Every row comes from one small tree of marks. The marks that hang from a mark follow it in brackets, in alphabetical order. Every link used is in the known rows. Which tree was each row made from?
Known rows
bedoz(bilis(buka)): [ 17  11  28 -16  32  12 -18 -40  12   1  -9   1   2   3  15   0 -12  20
   0 -18   2 -29  15  -3 -17   1  20 -19 -15 -16   2  13   4  16]
bilis(boduv(zanu) buka(mogep) refim(vipunep)): [ 19  -4  27  12 -23  59  -6  -9  -4   1   2 -12  13  12 -13  17  44 -19
   6  -1 -22  -7  -5  -7  -8 -20  12 -17  22  -6  -6  35 -32 -18]
refim(vipunep): [ 18  45 -10  17   4 -30  15   0  15  15  19 -14   3  29  -2  -6   8 -12
 -19  12  -7 -30   9 -20   6 -15 -24  -8  -7   6  15  -7 -20 -18]
bedoz(bilis(buka) vipunep): [ -4  32   9 -17  22  22 -13 -38   2 -14   0  -2  11   1  20 -16  -8  35
  20  -2  -3 -11   9  18 -19   3  -2 -10 -15 -20   1   0 -10   3]
zutepit(loberib): [  9   1  -1 -13   3 -34   7 -40  14  12 -12   1   2  22  17  -5  15  -9
 -24 -10   7 -35  12 -33  23  18   1 -25 -30   2   5   3  -5 -19]
fana(bedoz refim): [ 26   1 -14  -4   8 -22 -11 -64 -16  44   0 -17 -29  12 -13   0   1 -13
 -69   9  23 -20   8   7  39  34  -3  -7 -32  19 -16 -21 -46  17]
boduv(zanu(zekor(vipunep(bedoz)))): [-26  -3 -18 -17 -18  31 -20  52   2   1   1 -11   8  12   5   3 -15 -11
 -32  25  23  27  -6   2  38 -26 -30   7  24  -9   0 -10  11  -3]
refim(vipunep(zekor)): [  1  41 -23  15  -8 -49  12  31   7  14  18  -3   2  28 -25 -31   3   2
  13  24 -11 -22   0 -16   1 -27 -29 -17   1  -2   4   8 -11 -19]
mogep(milika(bilis)): [ 17  -3   1  22  26 -61  18 -13  24  18   9   2 -27  30  40   4  -2   2
 -17 -13 -21 -17  26 -29  -8   0  20   5   7  -9  -4 -21  13  18]
pogig(vipunep(zekor)): [ -7  17 -21  15  -2 -53  22  47 -13  15  -6  -7  -1  16  -9 -40  10  12
   9  12   5  -7   3   1  19 -12 -37   6   3   2  -8 -10 -12  -1]
fana(bedoz(bilis vipunep)): [  0  26  -6 -20  23  -4  -6 -59 -20  -6  15  -1  -1 -11  -4 -28 -22  16
 -27   0  -3  10  -7  31  -8  18  -6  26 -32  -3  -9 -41 -15  -3]
buka(mogep(boduv(zanu))): [ 11 -12  21 -44   4  20  24  14  -3   8   0 -26  -8 -24  -8  40   4 -37
 -40 -34 -11 -22 -26   8   6   1 -18  10   6  16 -12   1 -40  -7]
zanu(bedoz zekor(vipunep)): [-21  22 -11 -11 -21   2  -4  20 -10 -14   5   8 -13  34  -2  -4 -16  -4
 -45  -1  13  -5  22  11  23 -24 -22   8  -4  -6  11 -31  34 -25]
boduv(zanu): [  7   4  -7  -8   8   0  12  11  16  24  -6 -16 -16  11  17  20  12 -14
 -53   7   4 -22   1 -12  17   4 -27  11   8   2 -12  -3 -33  11]
buka(mogep(boduv milika(bilis(refim)))): [ 13 -38  16   1   6 -38  38 -27  10  -3  20 -13 -20  -1   7  31   1 -29
  12 -47 -29  -4   0  -4 -28  13  37 -11  -9   3  -3 -14 -15  -3]
loberib(fana(refim)): [ 13   2 -22  -4  21 -38  24 -23  10  16  -7 -16 -46  -8 -35  11  11 -19
 -21   0  20 -23   7 -22  36  38  -5  -7  -9  13   1   0 -54  14]
milika(mogep): [  5   8   7   1  14 -12  16 -10   1  21   6  -5  -3  36 -36  -4  13 -30
 -33  -9  -9 -31   9 -12   1   5 -16  -6 -13  -1  -2  -5 -11   0]
buka(mogep(boduv(zanu(zekor(vipunep))) milika)): [-28 -26  25 -53 -23  16 -17  41  -3 -20   6   1 -12   7 -11  49 -12 -23
 -24 -38 -23  10  -1  21   3  -6 -14   9  17  -6 -14 -18 -23 -20]
zutepit(pogig(vipunep)): [  5  -7  -7  11  19 -30  27  -4 -24   6 -15  -1  22  -3  18 -17  27 -29
 -27   5   1  -2  18 -13  25   6 -20  10  -1  18   1 -13 -20   0]
boduv(zanu(bedoz(bilis))): [ 14   3  -5  -6  15  11   7   9  -3 -14 -15   5   0 -24  23  27 -13  -7
 -58  -4 -12  -4  -1   2 -15   8  -5  48  -7  11   0 -24  32  11]
mogep(boduv(zanu) milika(bilis(buka))): [ 14 -30  39   4  20   8 -12  19  16  22  -5  -4 -21  21  57  39   4   8
  14 -20 -23  -5   1   3 -12  -5  34   2  17  10  -9  17  10  29]
zanu(bedoz(bilis) zekor): [ -6   9   0   1  11 -14 -11  10   3 -14   4  26 -10   0 -10  -9 -22   5
 -23 -18  12   2  15  -8 -10  -4  -2   7  -7  11  14 -18  38   2]
bedoz(bilis zanu): [  6  19   6 -13  15  -2  13 -19  18   0  -7  11   1 -32   4   7 -14  19
   0  -9   5 -25   1  -1 -20  25 -10  21 -12 -11   2 -11  -3  12]
zutepit(loberib(fana) pogig(vipunep)): [ -3 -28  -7  -3  11 -48  27  -7 -25 -22 -30  14  11 -21   1 -20  37 -35
  14  -7   2  12   4 -40  42  32  11  14 -23  27  10   7   1 -27]
zanu(bedoz(bilis(buka refim) vipunep)): [ -7  20 -11   6  -9  24  -2 -45  -9 -38   3   0   7   1  30   5 -10  26
  13   5   3   7  14  36 -37  11  15   3 -32  -6   5  -7  18  -9]
zanu(zekor(vipunep(bedoz))): [-23   9 -14 -13 -12   4 -14  20   4  -2  11  -8   9  19  -3 -15 -23  -6
 -17  10  27  12   5  -1  34 -28 -18 -15  11 -15  13 -16  20 -12]
pogig(vipunep(bedoz(bilis(boduv(zanu) buka)))): [ 23 -23  30  27  24  57 -23  21 -20   1 -34   1  46 -38  33 -10  15  19
  21   0  -3  34 -17   9   1 -17  12  26  35   4   7   7  33  29]
pogig(vipunep(bedoz)): [ 14   9 -18  27   2 -31  21  26  -8  14  -2 -26  19  -4  33 -13   1 -10
 -16   9  17   8  -3  -1  29 -14 -21  16   6  18   9 -20  14   3]
buka(mogep(boduv(zanu) milika(bilis))): [ 14 -32  27 -17  15 -13  23  25   2   6   4 -11 -20 -12  23  41   0 -28
 -19 -40 -41  -1 -16  -6 -13   0  18  25  20  10 -16 -14   0   9]
zekor(vipunep(bedoz)): [  2  16 -16 -16  -1  -1  12 -12   0  -5   2 -26  22   1  23   1 -24 -13
 -34   7   7 -11   2   9  25 -21 -11   3  -3 -16  11 -26  20 -14]
milika(bilis(buka(mogep(boduv(zanu))) refim)): [  9 -36  31 -17   3  53  17  10  -7  10  -1 -28 -13  -6   5  24  18 -18
  15 -21  -6   2 -23   9  -8  -5  29 -11   2   5 -13  29 -14   5]
bedoz(bilis(refim) zanu(zekor(vipunep))): [-37   5  -8 -15 -20  31  -2 -10  11 -27   3  17  -4 -13 -37  -4 -12  24
  31   7  21  18  12  15 -15  26 -18   2 -21 -35   6 -17 -11  -7]
zutepit(pogig): [  8 -10  -5 -13  23 -24  17 -42   1  11  -9   4  12   1  13   2  11 -33
 -42  -3   1 -24  20 -25  15   7  -3 -17  -4   7  -2   3 -26   1]
boduv(zanu(bedoz(bilis) zekor)): [-11  -3  -4  -3   5  15 -17  42   0 -12  -5  23 -12  -7  -4  11 -11   0
 -40  -2  10  18   2  -5  -7   0 -14  29   7  14   1 -11  32  11]

Write each row's tree
[-25  29 -46  -1 -30  -8  14  52 -18 -11  -1  -1  -5   5  16  -7  -1  11
 -23  33  -6   7 -13  28   5 -16 -43  33  14   7 -19 -12   8 -12]	boduv(zanu(bedoz(vipunep(zekor))))
[ -5  40 -31  25 -41 -30   4  52  11  11  15  -4  24 -11   2 -17 -17  14
  40  42   7  -2 -23  -2   2 -27 -21   3  17   6   9  18  27 -16]	refim(vipunep(bedoz(zanu) zekor))
[ -1 -23  24   3  33  37 -21  11  12  13 -12  34   1 -15 -39 -16  17   8
  -3 -14   1  16  -1 -24  -5   0 -13  -2  33  -9   3   1 -22  24]	bedoz(bilis(boduv(zanu(zekor))))
[-16   3  21  -4  -8  36 -47  18  20  -1  -4  20  10 -21  19  -3 -30  38
  46   4  39  11  -3   2  -5  -6  19 -15  12  -6   8  33  42  19]	vipunep(bedoz(bilis(buka) zanu(zekor)))
[ 13  16 -32  39 -18 -26  18  -6  18   5  29 -28  19  12   9   7   1 -25
   5  30   9   7  -3 -15  -3 -11  -5 -19  -8  12  21   1  -8 -17]	bilis(refim(vipunep(bedoz)))
[ 13  26   0  25 -16   0  -4 -22  20   9  18 -20   0  46  10   6  19   0
  18  21   5 -21  19  -7 -10  -9   6 -38 -18  -2   9  28 -26 -14]	bilis(buka refim(vipunep))
[ 23 -35  30  46  16 -11  -2 -56  23  20  -2  15 -15  38  34   2  27  18
  33 -17 -21  -9  32 -19 -23  -2  60 -31  17 -22   0  15   3  24]	mogep(milika(bilis(boduv buka refim)))
[-20   9 -11   7 -27  -5 -11  34  26  22  11   6  -7  -3  11   0 -16   9
  10  15  48   3  -5  -9  24  -7 -17  -7  23   8   7  12  12   8]	vipunep(bedoz(zanu(zekor)))
[ 18 -49  27  43  11  20  -9 -22  20  21 -11  11 -19  30  42  21  37  16
  19  -1 -25   7  19 -15 -19   2  48 -10  32 -17 -13  21  -4  33]	mogep(milika(bilis(boduv(zanu) buka refim)))
[ 16  -2  48 -44   3  22   1 -23  -1   7   0 -22  -4  -2   7  24  -5 -14
  -4 -48  -2 -44  -8  16   1 -15  17 -31  -6   6  -3  25 -19 -12]	bilis(buka(mogep(boduv)))
[  0 -25  48   1  12  67 -23  32  -8  24 -10  16 -14  14 -16 -28  32   5
   8 -20  -2   9  -8 -27  19 -39  22 -14  57 -14 -14  33  12  15]	milika(bilis(boduv(zanu(zekor)) buka(mogep)))
[  0 -12  23 -20  -7  21 -16 -54   8 -17   1   7 -43 -31 -13  17 -22  25
  36  -4  25   7  -8  31 -17  45  49  24 -37  -1 -11  22  -3  10]	loberib(fana(bedoz(bilis(buka refim) zanu)))
[ -4  23 -49  25 -33 -40  11  51   3   3   5  -7 -10 -38 -42  -8  -6   1
  58  48  20  13 -30  -8  27   9 -12   7  13  22   9  27   1  -4]	loberib(fana(refim(vipunep(bedoz(zanu) zekor))))
[-30   7  -7 -26 -10  30 -14  41   5   4  -2  -3 -13  30 -15   2   3  -5
 -38  16  12   6   9   1  33 -11 -43   6  13 -18  -9 -13 -19  -5]	boduv(zanu(zekor(vipunep)))
[-11   3 -27  24  -4  -2  22 -30 -20 -33   0  27  21 -25 -29 -38   4  27
  40   4 -17  22  -5  26 -42   1  -1   4  -1 -12   8 -19  11 -13]	zanu(bedoz(bilis(boduv refim) vipunep(zekor)))
[-24  19 -46   9 -15 -24  22  -9 -15 -40  10   9   8 -13 -16 -24 -15  23
  24  16  -7  20  -2  29 -40  10 -13   9 -25  -8   0 -20  14 -15]	zanu(bedoz(bilis(refim) vipunep(zekor)))
[ 12 -23  21 -26 -20 -14   8  19  -4 -17  -2  -6 -14 -17  42  81 -15 -38
 -61 -45 -36 -16  -7  21 -18   2  10  39   9  31 -11 -19  16 -12]	buka(mogep(boduv(zanu(bedoz)) milika))
[-38  35  12 -12 -14  44 -36   8  11 -11   3  25  -1  -4   5 -20  -8  61
  59   9  26   9   5  23 -12   8 -15  -7   3 -19  -1  17  -4   6]	bedoz(bilis(buka) vipunep zanu(zekor))
[ 11  21 -49  31 -15 -44  -2  24  -9  23   7 -18  20   2 -28 -24   0  -8
  12  47   9   5 -12 -16  24 -12 -19 -32   5  17   9  11  -7  -1]	fana(refim(vipunep(bedoz zekor)))
[-10  21 -22  32 -60   2 -14  31  14   1  15  -9  23   8  14  -5  -8  26
  79  51  20   5 -13  13 -13 -22   9 -28   5  -1   4  53  19 -13]	bilis(buka refim(vipunep(bedoz(zanu) zekor)))
[-14 -35  29 -32 -16  -8 -17  42  16   3  11   5 -27   3  -5  53  -3 -27
 -19 -41 -12   3  -5  -1  -3   2  -7  -3  25  18 -16   3 -37  -1]	buka(mogep(boduv(zanu(zekor)) milika))
[ 14 -34  60 -50  13  26 -30  -8   4 -22 -13   1   2 -28  28  66 -17  -5
  -2 -55 -38  -8  -9  20 -41  12  35   8   4   1 -17  13  -5  13]	bedoz(bilis(buka(mogep(boduv(zanu) milika))))
[ 14 -15  31 -32   1 -43  12 -25  12  -3  12 -10 -12  -4  13  48 -14 -29
 -22 -60 -27 -33   3   5 -17   6  13  -7  -1  10  -6 -12 -27 -11]	buka(mogep(boduv milika))
[  6  11  -7 -23  23   9   4 -27  -6 -25  -5 -14  34 -27   8  -5 -39  -2
 -19  -3  -4   5  -3  10  -1 -10   1  14 -14 -25  16 -35  37  -6]	zekor(vipunep(bedoz(bilis)))
[ -1  18 -26  21   1 -37  13   1   7 -17  20   4  16   2 -50 -29  -2   8
  45  22 -14   8  -1 -12 -40   1  -9 -21 -23 -10  10   5 -14 -11]	bedoz(bilis(refim(vipunep(zekor))))
[-20  18  -8  37 -58  26 -33  33  27   6  26  -2   7  24  12   6   0  18
  66  42  44  19   0   0   1 -16   6 -35  11   7  16  48  11 -10]	bilis(buka refim(vipunep(bedoz(zanu(zekor)))))
[-19  13   8  -7   3   4 -11  12  24   4   3  30 -11 -17 -22  -9 -12  27
  20  -7  25  -2   7 -10 -10  18 -17   4   1  -9   4   0  -4  13]	bedoz(bilis zanu(zekor))
[ 24 -30  42  29  25  17 -19  -6  16  28 -20  18 -14  27  51  12  26  20
   3 -11 -32  -7  17 -20  -5 -15  40   4  45 -15 -12  15  15  35]	mogep(milika(bilis(boduv(zanu) buka)))
[-21  31 -26 -14  15 -24  12  -4  -6 -16   6   9  11 -12 -26 -45 -14  32
  30   9 -10   4  -8  12 -22   1 -28  -3  -7 -22  -5 -14 -15  -2]	bedoz(bilis vipunep(zekor))
[ 14 -21  22   3  13  62 -17 -67  -7 -26 -14   0  45 -19   5  -6  -8  14
  35  -7  -4  14   5  19 -20 -11  42 -23  -1 -37  20   3  27   2]	zekor(vipunep(bedoz(bilis(boduv buka refim))))
[-27  11 -14 -14 -26  30 -11  52 -11 -11  -4   4 -15  27   4  13  -6 -10
 -61  12   9  10  11  15  29 -20 -34  30  10  -1  -2 -26  28 -17]	boduv(zanu(bedoz zekor(vipunep)))
[  8 -14 -18   7   3  13  18  -9   1 -22  -9   0  -5 -21  13  35  -3 -12
 -44   5  -3   8   2   7 -28  25   1  34 -19   8  -2 -19  12   9]	boduv(zanu(bedoz(bilis(refim))))
[ -3   6 -29  24 -11 -50  15  56 -17  12  -2 -18  20  -4  11 -39  -6   7
  16  21  14  15 -12   2  24 -25 -24   6  14  11   0  -5  20   1]	pogig(vipunep(bedoz zekor))
[ 19 -37  32   9   8  63  11 -16  -7  14 -12  -7  -7   0   0  -3  40  -6
   4 -15 -15   1  -8 -14  -2 -15  37 -11  30 -17 -17  26  -6  12]	milika(bilis(boduv(zanu) buka(mogep) refim))
[ 12  -3   5  47  16   2  44  13 -11  16  29 -13  10  30 -64 -15  28 -38
  47   1 -29  12 -16  -8 -26  -3   3 -12 -24  19  25  -1  -1 -15]	milika(bilis(refim(vipunep)) mogep(boduv))
[ -7  15 -37 -12  10 -20 -19 -45 -40   6   2   2  -4 -18 -47 -48 -14  29
  -1  26   6  21 -14  34   6  33 -16   1 -33   1 -21 -27 -36  11]	fana(bedoz(bilis vipunep(zekor)) refim)
[-19  18  -1 -19   3  10 -12   9 -14 -36  -1  22   2   2 -17  -9 -31   6
 -28 -13   2  11  18  13  -3 -13 -10  19 -15 -12  16 -40  54 -17]	zanu(bedoz(bilis) zekor(vipunep))
[ -7  13 -12 -17   6  10 -49 -51 -42   4  -8   3  -2  -2 -28 -43 -13  46
  18  27  11  15  -8  45   3  22   9 -17 -31  -5 -25   2 -22  17]	fana(bedoz(bilis(buka) vipunep(zekor)) refim)
[ -2 -30  -4 -26  17 -43  18 -45   0 -17 -21  18   1 -17  -4  -2  22 -40
  -2 -13   1 -11   6 -52  31  34  28 -12 -22  16   8  23  -6 -25]	zutepit(loberib(fana) pogig)
[ 12 -42  10  46  24  42  32  -1  -9  28  -6   6   0  20 -53 -15  53 -29
   2   4 -26  16  -8 -23  -8   9   6   7  17  -8  -5   2  -9  20]	milika(bilis(boduv(zanu) refim) mogep)
[ 10 -47 -17  -3   6 -43  -2 -49 -60  -2 -34  10  -4 -24 -24 -20  37 -37
 -19   8  16  31  -3 -17  70  66  24  17 -48  50  -6  -5 -19 -12]	zutepit(loberib(fana(bedoz refim)) pogig(vipunep))
[ -2  35   0  12 -22  10 -31  36   3 -12   2  10  41 -25   9 -20 -30  41
  79  30   3   8 -23  11 -29 -26  13  -3   9  -7  10  38  59  -1]	refim(vipunep(bedoz(bilis(buka) zanu) zekor))
